Every row comes from one small tree of marks. The marks that hang from a mark follow it in brackets, in the order of their numbers. Every link used is in the known rows. Which tree was each row made from?
Known rows
q383[q28[q762[q247 q444] q881] q407]: [  4.4 -38.7 -17.2  -7.8   4.3 -20.2  12.8   2.2  18.4   2.3  27.6  31.1
   1.7  26.4 -37.5  -4.6 -11.2  39.2 -30.3 -29.5   6.3 -15.6]
q407[q383[q28[q111[q719]]]]: [  3.0 -26.0 -15.0 -25.6 -17.7 -10.5  25.3   8.3  37.7  -2.8   7.6  27.0
  10.9  23.3 -16.1  -7.9 -27.8   7.5   0.2  -3.4   2.8 -22.3]
q719[q111[q28[q762[q407] q881]]]: [-10.4 -40.5 -27.2  -1.0  -4.7 -29.8 -24.9   4.5  31.1   5.9   5.7   1.5
  -2.8  34.4  -5.0  11.3 -21.8  25.1 -19.6 -22.2  -8.4 -22.2]
q444[q762[q28[q383 q881] q247 q407]]: [  5.8 -16.4 -40.3   3.5 -16.2 -29.1 -24.4   7.4  25.6   8.9  33.8  13.3
   3.1   9.3 -30.2 -19.3  -6.6  51.6 -44.9 -34.9  12.3 -12.3]
q111[q28[q881] q719]: [ -3.6 -10.9 -18.8 -20.7 -29.8 -16.2 -26.1  13.7  23.2   6.5  -8.7  -2.8
 -20.8  17.3  -2.4  24.7 -28.6  11.7   6.6 -13.5 -22.8 -17.5]
q28[q111[q719] q762]: [ -2.0 -23.6   0.5 -12.7   5.1 -13.1 -12.6   7.7  32.1   0.8  -6.4   6.2
   5.7  24.5   1.5  11.3 -24.0  13.2  -9.2 -20.9   8.7 -29.5]
q383[q28]: [ -9.6 -31.0 -27.7 -20.8  -9.6 -12.0  14.2   4.3  25.4   5.9  24.3  18.3
   3.9  12.9 -24.8  -6.0   0.5   7.4 -15.1 -13.7  -1.6 -27.5]
q383[q28[q762 q881]]: [  1.4 -39.3 -21.9 -18.3 -15.9  -6.6  -3.8   9.0  27.4   9.5  12.4   9.3
  -1.2  24.5 -11.6  -5.7  -8.7  19.0 -28.2 -11.4   6.2 -20.5]
q383[q28 q407]: [ -6.9 -35.1 -24.5 -18.9   6.7 -11.6  19.3  -9.1  24.1  -2.5  26.5  27.3
   1.8  19.6 -27.1 -14.1  -1.9   4.7  -7.6 -26.7   0.1 -21.5]
q28[q111]: [-16.9 -16.1  -2.1 -12.7   9.0 -25.5  -7.7   6.0  32.3   4.1  12.9  18.9
  15.2  20.2  -5.9  14.4  -1.9   3.7 -12.9 -26.0   4.5 -34.1]
q111[q28[q762[q444] q881] q719]: [  2.1 -20.9  -3.3 -20.3 -20.2 -15.7 -27.4  21.8  23.7   9.5  -6.2  -1.7
 -17.4  25.7 -14.6  12.5 -34.7  31.5  -2.6 -24.5 -20.5 -18.3]
q28[q383 q881]: [ -4.1 -16.4  -6.1 -20.2 -28.1 -17.9 -26.5  14.8  19.5  11.0   5.2  10.0
  -1.1  25.8  -8.5  13.8   5.8  17.7 -25.3 -24.8  -3.6 -14.2]
q28[q111 q383]: [-10.8 -15.2  -0.4 -14.4  -2.4 -26.0 -18.8   6.9  29.5   5.9   9.7  22.0
  12.3  24.7  -6.0  18.9   0.4  12.0 -24.9 -31.3   5.5 -21.9]
q28[q111[q719] q762[q247]]: [  0.1 -20.8 -11.6  -3.6   5.1 -19.6  -5.4   3.4  25.2  -3.1  -3.9  13.1
   8.4  16.4  -6.3  29.5 -24.0  25.8 -18.1 -15.8  11.5 -29.8]
q28[q383 q762 q881]: [  3.9 -28.2  -3.4 -19.1 -22.2 -10.0 -32.3  12.3  20.2   8.9  -2.7   5.4
   0.1  30.8  -4.0  10.1   0.0  26.9 -34.7 -25.1   3.6 -14.4]
q28[q881]: [-10.2 -17.0  -7.6 -18.4 -16.9 -17.5 -15.5  13.8  22.7   9.3   8.7   6.9
   1.6  21.3  -7.8   9.3   3.6   9.7 -14.1 -19.6  -3.8 -26.2]
q444[q762]: [-12.0 -14.4 -24.5 -12.6  -9.0  -9.5  -8.0   5.7  26.9  -2.1  17.8  -4.6
   3.3   7.1 -10.9 -21.0   0.3   8.4 -13.0 -28.6   0.7 -37.3]
q719[q111[q28[q762[q444] q881]]]: [-11.7 -35.1  -7.4  -6.3 -15.0 -24.7 -17.4  18.2  25.3   8.2   1.4   7.3
  -4.5  35.6 -15.7  19.9 -19.4  31.0 -14.1 -35.2 -17.1 -20.7]
q762[q28[q383 q881] q247 q407 q444]: [  2.6 -20.8 -13.1  -3.8  -8.8 -42.4 -15.5  19.0  19.5  19.5  39.7  35.0
   9.8  20.3 -53.1  -1.3  -0.8  60.3 -41.4 -38.5   1.3  -9.1]
q881[q28[q762]]: [ -1.2 -32.3 -23.4 -24.1  12.1  -8.4  -7.5   3.2  26.7   2.0   5.9  23.4
   8.8  13.4 -20.6   8.9  -4.9  25.5 -33.4 -20.7  -2.5 -29.6]
q111[q28]: [-13.6 -18.5 -22.6 -20.8  -7.9 -18.3 -15.5   2.5  23.3   2.0   6.8  10.2
  -4.0  11.5 -14.7  20.0  -8.8   9.4  -1.2 -21.9 -20.9 -29.2]
q881[q28[q111[q719] q762]]: [  2.3 -23.3 -14.1 -18.3  16.0 -14.8 -10.6   6.5  36.5   1.5  -5.8  22.3
   5.6  18.2  -6.4  18.3 -30.1  22.6 -24.6 -18.5   4.2 -25.6]
q28[q762[q247 q407]]: [ -4.0 -33.4 -26.8  -4.9  15.3 -26.1  -5.7  -2.1  20.2   0.2  22.4  14.0
  16.2  13.6 -26.5   2.2  -1.7  33.1 -32.7 -15.3   8.2 -36.1]
q28[q383 q762[q247 q407 q444] q881]: [  3.3 -26.8  -8.1  -5.6  -5.0 -36.6 -23.9  16.7  17.9  12.6  25.3  18.3
   9.2  28.3 -33.8   2.1  -2.9  54.4 -49.9 -28.1   4.8 -17.3]
q719[q111[q28[q762 q881]]]: [ -9.8 -36.9 -21.0  -6.2 -18.3 -17.4 -21.8   7.3  26.0   3.3  -9.0   1.7
  -7.0  31.9   0.6  28.5 -18.7  20.6 -13.8 -24.8 -12.1 -20.0]

Write each row's tree
[ -5.8 -31.6 -12.9  -5.1  18.4 -33.8  -1.2   8.7  19.9   5.0  33.0  19.6
  18.3  17.2 -43.1  -6.1  -2.0  43.1 -33.3 -25.3   3.3 -36.6]
q28[q762[q247 q407 q444]]
[ -6.8 -25.3  -0.8 -17.1  29.3 -26.8  -7.0  13.2  36.8   7.9  16.4  36.7
  18.5  22.3 -25.9   8.5 -14.3  32.5 -37.9 -34.4   2.4 -31.0]
q881[q28[q111 q762[q444]]]
[ -3.9 -31.6 -21.2 -17.4  -5.2 -14.0   7.5  -2.0  25.3   3.2  22.1  22.6
  -4.4  26.2 -17.7 -10.5  -5.6   7.2 -12.4 -23.9   1.7 -14.5]
q383[q28[q881] q407]
[  2.1 -22.7 -24.1  -9.7 -13.3 -19.8  -4.7   3.6  14.0   6.3  18.2  34.0
   9.3   8.0 -40.4  21.0   5.9  43.1 -30.9 -33.5   2.0 -13.4]
q762[q28[q383] q247]
[  6.5 -13.2   0.3 -11.5 -22.2 -21.5 -26.4  17.7  32.1  15.2   0.5  21.1
  -2.6  27.9  -8.9  16.7 -22.9  29.7 -17.4 -34.2   6.9  -1.9]
q762[q28[q111[q719] q383 q881]]
[ -2.8 -17.3  -4.6 -11.3   0.8 -18.7  -3.9   9.6  33.8   7.8   8.1  22.8
   6.1  16.9 -17.7   8.2 -21.6  19.4  -0.5 -31.8   4.9 -21.3]
q762[q28[q111[q719]]]
[  2.3 -32.8 -14.2 -21.5  18.0 -29.1 -17.0  12.4  28.1  11.0  27.3  31.6
  12.6  23.7 -43.2 -13.2  -6.5  48.1 -51.4 -34.2  -3.7 -20.4]
q881[q28[q383 q762[q407 q444]]]
[ -2.4 -31.3 -11.2 -17.2   3.7 -31.0 -30.9   9.5  25.7   9.3  20.7  14.0
   1.3  26.7 -32.8  -4.6 -15.9  41.4 -28.2 -35.6 -14.5 -20.2]
q111[q28[q383 q762[q407 q444]]]
[  5.5 -25.3 -52.4  -8.9 -24.2 -20.5  15.8   5.0  32.8  -3.1  36.8  14.8
  10.6  11.5 -28.1 -40.1 -15.0  31.5 -31.7  -1.1   9.3 -25.5]
q444[q762[q247 q407[q383[q28[q881]]]]]
[ -6.8 -25.2 -18.0  -3.5  14.2 -39.2   7.5  10.8  21.4  12.0  47.3  36.2
  18.7   9.3 -62.2  -9.6   0.3  49.7 -24.9 -36.3  -0.4 -28.3]
q762[q28 q247 q407 q444]
[ 10.8 -43.1 -18.0 -29.1 -27.7   0.8  10.9  10.2  29.7   1.7   6.8  19.3
   9.3  30.0 -17.3 -16.7 -11.7  22.7 -22.2  -3.3   4.6 -19.2]
q407[q383[q28[q762 q881]]]
[  6.5 -12.7 -34.3  -1.3 -30.0 -16.5 -21.0   9.5  20.4   6.4  18.9  13.6
  -1.2   7.1 -24.6  -1.9  -3.8  47.1 -38.9 -37.0   8.6 -10.1]
q444[q762[q28[q383 q881] q247]]
[  7.7 -26.0 -19.1 -15.3  18.1 -27.7 -24.7   4.9  38.7   5.6   5.9  25.2
   7.3  25.1 -12.4   4.7 -31.0  34.8 -42.2 -21.7   8.2 -15.9]
q881[q28[q111[q719] q383 q762[q407]]]
[  5.3 -30.3 -13.5 -12.3 -11.9 -12.2  -6.6  11.9  37.3   8.7   0.5   8.5
  -4.4  29.4   3.1   3.5 -33.9  16.3 -19.9  -9.2  13.1 -16.6]
q383[q28[q111[q719] q762 q881]]
[ -8.1 -19.6   2.7 -12.4  13.8 -25.7 -13.5  -6.3  28.0  -2.5  11.7  30.8
  10.5  31.7  -8.4  10.8  -2.3   9.0 -17.3 -44.2   7.3 -15.9]
q28[q111 q383[q407]]
[ -2.9 -32.8 -11.3 -12.5   2.9 -22.0 -24.5   9.0  28.5   9.7  15.4   2.6
   7.0  28.9  -9.7 -11.6  -5.1  23.2 -28.5 -17.7   6.8 -28.8]
q28[q762[q407] q881]
[ -6.8  -8.1   1.9 -12.3 -12.9 -23.3 -18.5  16.9  32.4   8.6  -2.5   6.0
  -1.7  26.2   6.2  18.8 -21.7   6.5  -5.0 -17.7   2.7 -22.5]
q28[q111[q719] q881]
[  9.0 -16.8 -31.4   0.6 -13.6 -16.2 -15.9  -3.7  19.2  -1.7  21.5  22.7
  -2.9  13.9 -26.7  -9.9  -6.5  44.0 -31.3 -50.4  11.1  -4.2]
q444[q762[q28[q383[q407] q881] q247]]
[  2.9 -27.0 -30.9  -4.4  28.1 -38.6 -18.8  -2.9  32.8   3.1  19.8  41.1
  20.3  17.2 -22.8  22.4 -14.3  47.5 -64.1 -21.9  14.0 -20.5]
q881[q28[q111 q383 q762[q247 q407]]]
[ -6.0 -21.4 -12.1  -8.3   1.1 -27.1  10.8  13.4  16.3   9.7  32.4  36.7
  14.5   6.8 -56.3   7.7   3.1  45.2 -19.4 -38.5  -3.9 -26.1]
q762[q28 q247 q444]
[ -7.2 -26.8 -12.4  -9.8   8.4 -24.4   3.4  -2.9  36.2   4.1  22.8  30.5
   3.3  31.7  -6.3  -1.6 -14.1   4.1 -15.9 -26.9  11.3 -15.1]
q383[q28[q111 q881] q407]
[-11.8 -24.0 -21.6  -9.0 -35.7 -26.0 -27.1  10.6  22.1   6.8  -4.4   9.0
 -11.0  31.6  -4.1  36.5 -10.8  19.9 -16.9 -29.8 -18.4  -7.8]
q719[q111[q28[q383 q881]]]
[  2.8 -24.8  -7.4  -8.5   5.7 -27.2   5.0   1.1  11.8   3.0  31.3  48.7
   9.9  18.5 -58.7   4.3   3.0  50.6 -23.5 -56.8  -1.3  -8.0]
q762[q28[q383[q407]] q247 q444]
[  4.6 -34.0 -19.4  -7.4   1.8 -24.7  -9.9   9.6  42.5  11.5  15.2   8.4
  -0.6  32.1  -2.3 -13.8 -36.9  20.5 -25.3  -6.6  17.0 -18.8]
q383[q28[q111[q719] q762[q407] q881]]
